Each row was made from one small tree. The marks that hang from a mark follow it in brackets, in the order of their numbers. Every link used is in the known rows. Write each row's tree.
Known rows:
q935[q122 q172]: [-3.48  1.85 -0.57 -2.35 -0.72 -2.46  2.97  1.11 -1.24  0.93  2.69  3.91
 -0.82  1.31 -0.93 -1.08  4.06  1.28  1.26  5.70]
q35[q101[q683] q935]: [ 1.56  2.21 -0.41 -2.91  1.05 -2.24  1.87 -4.39 -1.90  0.40 -0.28 -1.25
  1.81  0.28  2.65 -1.33  0.79  1.32 -4.08  2.05]
q35[q101 q935[q122[q110]]]: [-4.35  0.65  1.21 -6.08 -3.04 -3.63  3.89 -2.54 -1.10  0.55  1.75  2.16
  0.77  1.07  1.08 -1.49  1.52 -2.38 -2.57  1.96]
q110[q122 q683[q278]]: [ 4.05  0.89  3.10  1.22  3.38  2.29 -6.33  2.56 -1.01  3.76 -2.14  3.79
 -0.22 -4.31 -1.77  1.02  1.24 -0.97  0.83 -3.97]
q35[q935[q122]]: [-4.48  2.66  1.46 -5.72  1.64 -1.77  2.80  1.12 -1.24  0.13  0.90  1.04
  1.05  0.21  0.08  0.35 -0.62 -3.26 -1.49  1.65]
q35[q101 q935[q122 q172]]: [-2.14  1.95  1.46 -4.41 -2.59 -5.14  5.77 -3.02 -2.94 -0.04  1.30  2.17
 -1.33  0.65  2.31  0.82  2.36  0.07 -1.82  6.78]
q278[q35[q101 q935] q683[q110[q122]]]: [ 1.11 -3.71  2.07 -0.56 -2.84 -1.92  1.76 -0.08 -0.19 -2.62  0.39 -0.48
 -3.50 -4.41  4.16  2.36 -4.76 -4.41 -2.50 -0.10]
q278[q35 q683[q935[q122]]]: [-2.97 -2.25 -1.39 -1.69 -2.31  1.36  0.58  3.78  0.16 -4.92  2.81  0.04
 -1.85 -0.63 -0.40 -1.12 -3.30 -2.41  1.34  0.52]
q935[q172]: [-0.16  3.72 -1.37  0.28  3.40 -1.41  2.20  0.07 -4.64  0.14  0.62  0.62
  0.75  2.29  2.53 -1.53  1.78  1.78 -0.60  2.64]
q122[q110[q683]]: [-1.43  0.06 -1.46 -1.67  0.52  1.72 -1.21  2.75 -1.32  2.49  1.00  0.00
  2.23  1.65  0.51 -4.09  1.46 -0.17  0.53 -3.89]
q122[q110]: [-4.33  1.20 -1.82 -2.10  2.74  0.85  0.01  0.96 -1.74  0.75  2.08  0.38
  3.82  3.07  1.00 -4.47  0.89 -1.21 -1.20 -3.69]
q35[q101[q683] q935[q122[q110] q172]]: [-3.68 -0.74  0.06 -4.44 -5.25 -3.84  4.80 -2.94  1.23  0.86  3.74  1.76
 -0.66  1.72  2.13 -1.92  5.27  3.04  0.37  5.28]
q110[q122 q683]: [ 2.70  0.12  1.42  0.27  3.00  0.25 -4.76  2.29 -1.48  3.10  0.80  3.80
 -1.31 -3.05 -0.58 -0.26  2.79 -0.99  1.22 -3.45]
q683[q110 q278[q35] q935[q122 q172]]: [ 0.74 -1.74  1.20  4.99 -2.23  0.56  2.05 -0.29  3.12 -1.15 -3.87 -2.97
 -2.54  0.63 -3.33  4.96 -3.24  0.08  2.04  2.19]
q110[q122 q683[q278[q35[q101]] q935]]: [ 5.86 -1.54  2.97  3.48  0.63  1.72 -4.79 -0.33 -0.44 -0.15 -1.46  2.17
 -2.58 -3.06 -1.82  2.03 -0.61 -1.11  2.26 -3.21]
q110[q122]: [-0.44  1.28  1.21 -0.32  5.56 -0.98 -3.35  0.15 -2.19  0.94  2.68  4.43
  0.80 -1.44  0.00 -0.63  1.60 -2.22 -1.42 -3.17]
q278[q35[q935]]: [-0.64  2.08  2.03 -2.98  4.04  0.67  3.61 -0.19 -3.64 -4.16  1.65 -1.47
  1.38 -0.10  3.68 -1.31 -4.42 -4.95 -0.78  0.75]
q278[q35[q101[q683[q935]]]]: [ 3.29 -0.30 -1.21  0.92  0.57  0.62  1.05 -4.27 -1.81 -3.54  1.90 -0.79
  0.69  0.39  0.69 -2.88 -0.74  0.50 -0.68  1.82]
q101[q35[q935[q122 q172]] q683[q278]]: [-0.51  3.06 -0.54 -1.08 -0.71  2.46 -1.74  1.94  1.63 -3.40  2.21  0.38
  1.71 -1.80  0.41  3.77  1.80  0.81  4.61  1.23]
q935[q122[q110[q683[q278]]] q172]: [-3.79 -0.24  0.24 -2.00 -4.18  0.28  1.49  3.50  1.09  3.12  1.72  3.68
 -0.62  1.15 -1.54 -1.39  4.77  1.98  4.10  2.93]
q935[q122[q110] q172]: [-6.59 -0.21 -1.08 -2.90 -2.82 -1.78  3.36  1.83  0.24  1.02  4.87  3.99
 -0.31  2.83 -0.51 -2.68  5.46  1.25  2.66  3.29]
q122[q110[q683[q278[q35]]]]: [ 0.05 -0.01  0.56 -0.83  0.34  3.81 -1.35  2.83 -0.79  1.26 -0.31  0.07
  2.23  0.08  0.35 -3.25 -0.78 -1.37  1.77 -3.61]

Write each row's tree:
[ 1.27 -0.76  1.07  0.94 -0.23  2.31 -0.02 -0.25  4.50  1.11 -2.77 -2.36
  1.10 -2.89 -1.91  1.27 -2.41  0.31 -0.02  1.00]
q101[q683[q110 q278[q35[q935[q122]]]]]
[-3.31 -1.20  0.97 -1.77 -4.67  0.71  2.49  3.41  1.10  1.19  3.13  3.62
 -1.59  0.41 -0.81 -1.77  3.83  0.78  5.15  3.44]
q935[q122[q110[q683[q278[q35]]]] q172]
[-5.22 -0.61 -2.22 -1.29 -0.20 -0.43  0.03  0.87  1.35 -0.81  2.44  0.09
  1.02  4.23 -3.32 -1.74  1.27 -0.55  0.79 -2.33]
q683[q935[q122[q110]]]
[ 2.69 -0.94  1.06  7.47  2.33 -0.85 -2.62 -1.11  2.24  1.50 -4.85 -2.23
 -1.91  0.65 -1.60  6.02 -1.66  1.53 -0.08 -3.05]
q683[q110[q122] q278 q935[q172]]
[ 3.17  1.18 -3.11  0.97  0.61 -1.14 -1.17 -5.11 -1.02  0.07 -0.57 -0.98
  1.64  1.93 -0.62 -2.34  2.15  3.72 -3.07  0.89]
q35[q101[q683[q935]]]
[ 1.48  0.12 -2.47 -0.38 -1.50 -1.84 -0.74 -4.60  0.46  0.28  0.61  0.77
  0.73  1.20 -2.62 -2.01  3.31  3.85 -2.07  2.35]
q35[q101[q683[q935[q122]]]]
[-0.98 -3.42  1.93 -0.80 -0.45 -0.23  1.02  3.34  0.66 -2.80  0.76 -1.35
 -2.99 -4.01  3.80  2.32 -5.78 -5.22 -0.82 -1.95]
q278[q35[q935] q683[q110[q122]]]
[-0.19  0.03 -1.06  1.42 -0.21  2.31 -1.36  2.47 -0.34  1.62 -1.19 -1.59
  1.13  3.25  0.00 -1.60  0.96  1.82  2.36 -3.39]
q122[q110[q683[q278 q935[q172]]]]
[ 4.02 -1.64 -1.80  3.58 -0.36 -2.27 -2.23 -5.35  1.82  1.52 -1.12 -0.71
 -0.38  0.16 -1.49  0.73  2.09  3.21 -2.80 -0.99]
q35[q101[q683[q110[q122] q935]]]
[ 0.62  3.33  0.87 -2.60  0.83 -4.42  4.98 -3.93 -5.37 -0.61 -0.42 -0.46
 -0.12  1.74  5.34  0.30  0.48  0.33 -3.61  4.42]
q35[q101 q935[q172]]
[ 2.93  1.04 -0.48  5.40  3.23  1.24 -2.21 -1.07  1.43  1.37 -8.36 -5.76
  1.54  1.56 -3.02  4.32 -5.45  0.40 -2.77 -3.84]
q683[q110 q278 q935]
[ 1.73 -1.18 -0.79  0.29 -2.66 -0.82  2.90 -3.70 -0.36 -3.28  3.55  0.93
 -1.23  0.74 -0.11 -2.28  1.65  1.53  1.23  5.12]
q278[q35[q101[q683[q935[q122 q172]]]]]
[-3.83 -0.43 -2.90 -1.83 -1.42 -0.06 -1.32  4.02  0.05 -1.14  0.57  0.25
 -0.66  0.69 -1.74 -0.49 -1.04  0.19 -0.59 -0.60]
q278[q683[q935[q122]]]
[ 2.43 -0.85  0.64  0.80 -1.27 -4.61  2.56 -4.85  0.31  1.52  0.02 -0.72
 -2.05 -0.21  3.64  2.09  2.68  2.81 -2.21  3.02]
q35[q101[q683[q110[q122]]] q935[q172]]
[ 0.49 -2.06 -1.10  0.76 -0.66  1.61  0.90  3.12 -0.58 -2.39 -0.90 -2.45
 -1.09 -2.72  1.99 -0.25 -5.75 -2.64 -1.49 -0.47]
q278[q35 q683[q110]]
[ 0.38  3.31 -2.58 -0.46  1.82  1.27 -0.84  0.90 -0.77 -4.67  4.22 -1.66
  1.91  0.21  3.66  1.92  2.03  0.77  3.32 -0.04]
q101[q35[q935[q172]] q683]
[ 1.27 -2.02 -0.88  6.14  1.93 -3.08 -0.83 -1.26  1.43  0.53 -0.99 -2.28
 -3.42  2.25 -0.36  4.52  0.55  1.22  0.17 -2.57]
q683[q110[q122] q935[q172]]
[-0.35 -0.70  0.54 -2.84 -3.79 -3.60  2.87 -4.06  2.63  2.38 -1.07 -0.57
 -0.48 -1.11 -0.69  1.12  1.33  1.06 -2.94  3.73]
q35[q101[q683[q110]] q935[q122]]
[ 2.55 -2.46 -0.80  0.74 -3.23  0.07  1.62 -0.20 -1.32 -2.16 -1.47 -1.53
 -1.99 -3.08  2.21 -0.18 -4.70 -1.88 -3.30  1.25]
q278[q35[q101] q683[q110]]
[ 2.06  1.84 -2.18  3.24  2.75  2.02 -2.25 -0.95  0.80  0.20 -1.70 -2.54
  1.89  2.38 -1.12 -0.57  1.00  5.45  0.61  0.22]
q101[q683[q278 q935[q172]]]
[ 3.43 -1.03  3.73  4.12  3.21  1.94 -2.39 -0.51  1.21  1.05 -3.53  0.30
  0.01 -4.34 -1.09  3.44 -4.45 -3.80 -1.00 -3.22]
q683[q110[q122] q278[q35]]
[ 0.37 -0.35 -0.54  1.15  0.36  3.36 -1.92 -0.17  3.29 -1.58  0.21 -0.42
  1.59 -0.16 -3.94 -1.13 -0.48  1.80  2.06  0.54]
q101[q683[q278[q35] q935[q122]]]
[-0.68  0.23  1.69 -1.98  0.48  3.28 -0.08  2.99 -0.73  0.83 -0.69 -1.24
  2.11  0.13  1.79 -2.40 -1.91 -2.47  1.58 -3.46]
q122[q110[q683[q278[q35[q935]]]]]
[ 2.61 -0.95  1.36  6.20  3.72  0.54 -4.70 -1.13  2.50  1.66 -5.72 -2.32
 -0.27 -0.68 -3.34  5.47 -3.59 -1.01 -1.65 -5.87]
q683[q110[q122] q278 q935]
[ 2.82 -1.44  2.30  2.82  2.25  2.28 -2.32 -0.98  3.65  1.07 -1.81 -1.42
  0.71 -3.70 -0.18  1.86 -2.10 -0.42 -0.02 -2.02]
q101[q683[q110[q122] q278[q35[q935]]]]
[-3.78 -0.09  0.59 -3.36 -2.53  1.83 -1.02  3.41  2.02  3.34  0.70  3.42
  1.27 -0.28 -3.60 -2.31  2.65 -0.60  1.79 -0.76]
q935[q122[q110[q683[q278]]]]
[-0.46  0.18 -0.95  0.57  0.56  3.05 -2.88  2.43 -0.08  1.79 -1.92 -1.82
  2.08  2.41 -1.11 -1.89 -0.20  0.54  1.37 -5.15]
q122[q110[q683[q278 q935]]]
[-0.57 -1.00 -1.95 -0.04  0.36  1.95  0.14  3.30 -2.03 -5.45  1.51 -2.10
 -0.62  0.21  1.73 -1.76 -4.88 -2.27  0.09 -1.25]
q278[q35 q683[q935]]
[ 2.16  1.01  0.42  1.58 -1.20  1.50 -1.72  2.42  0.23  2.08 -3.48 -0.31
 -1.60  0.59 -3.36  1.83  1.23  2.62  3.03  1.41]
q110[q683[q278 q935[q122 q172]]]
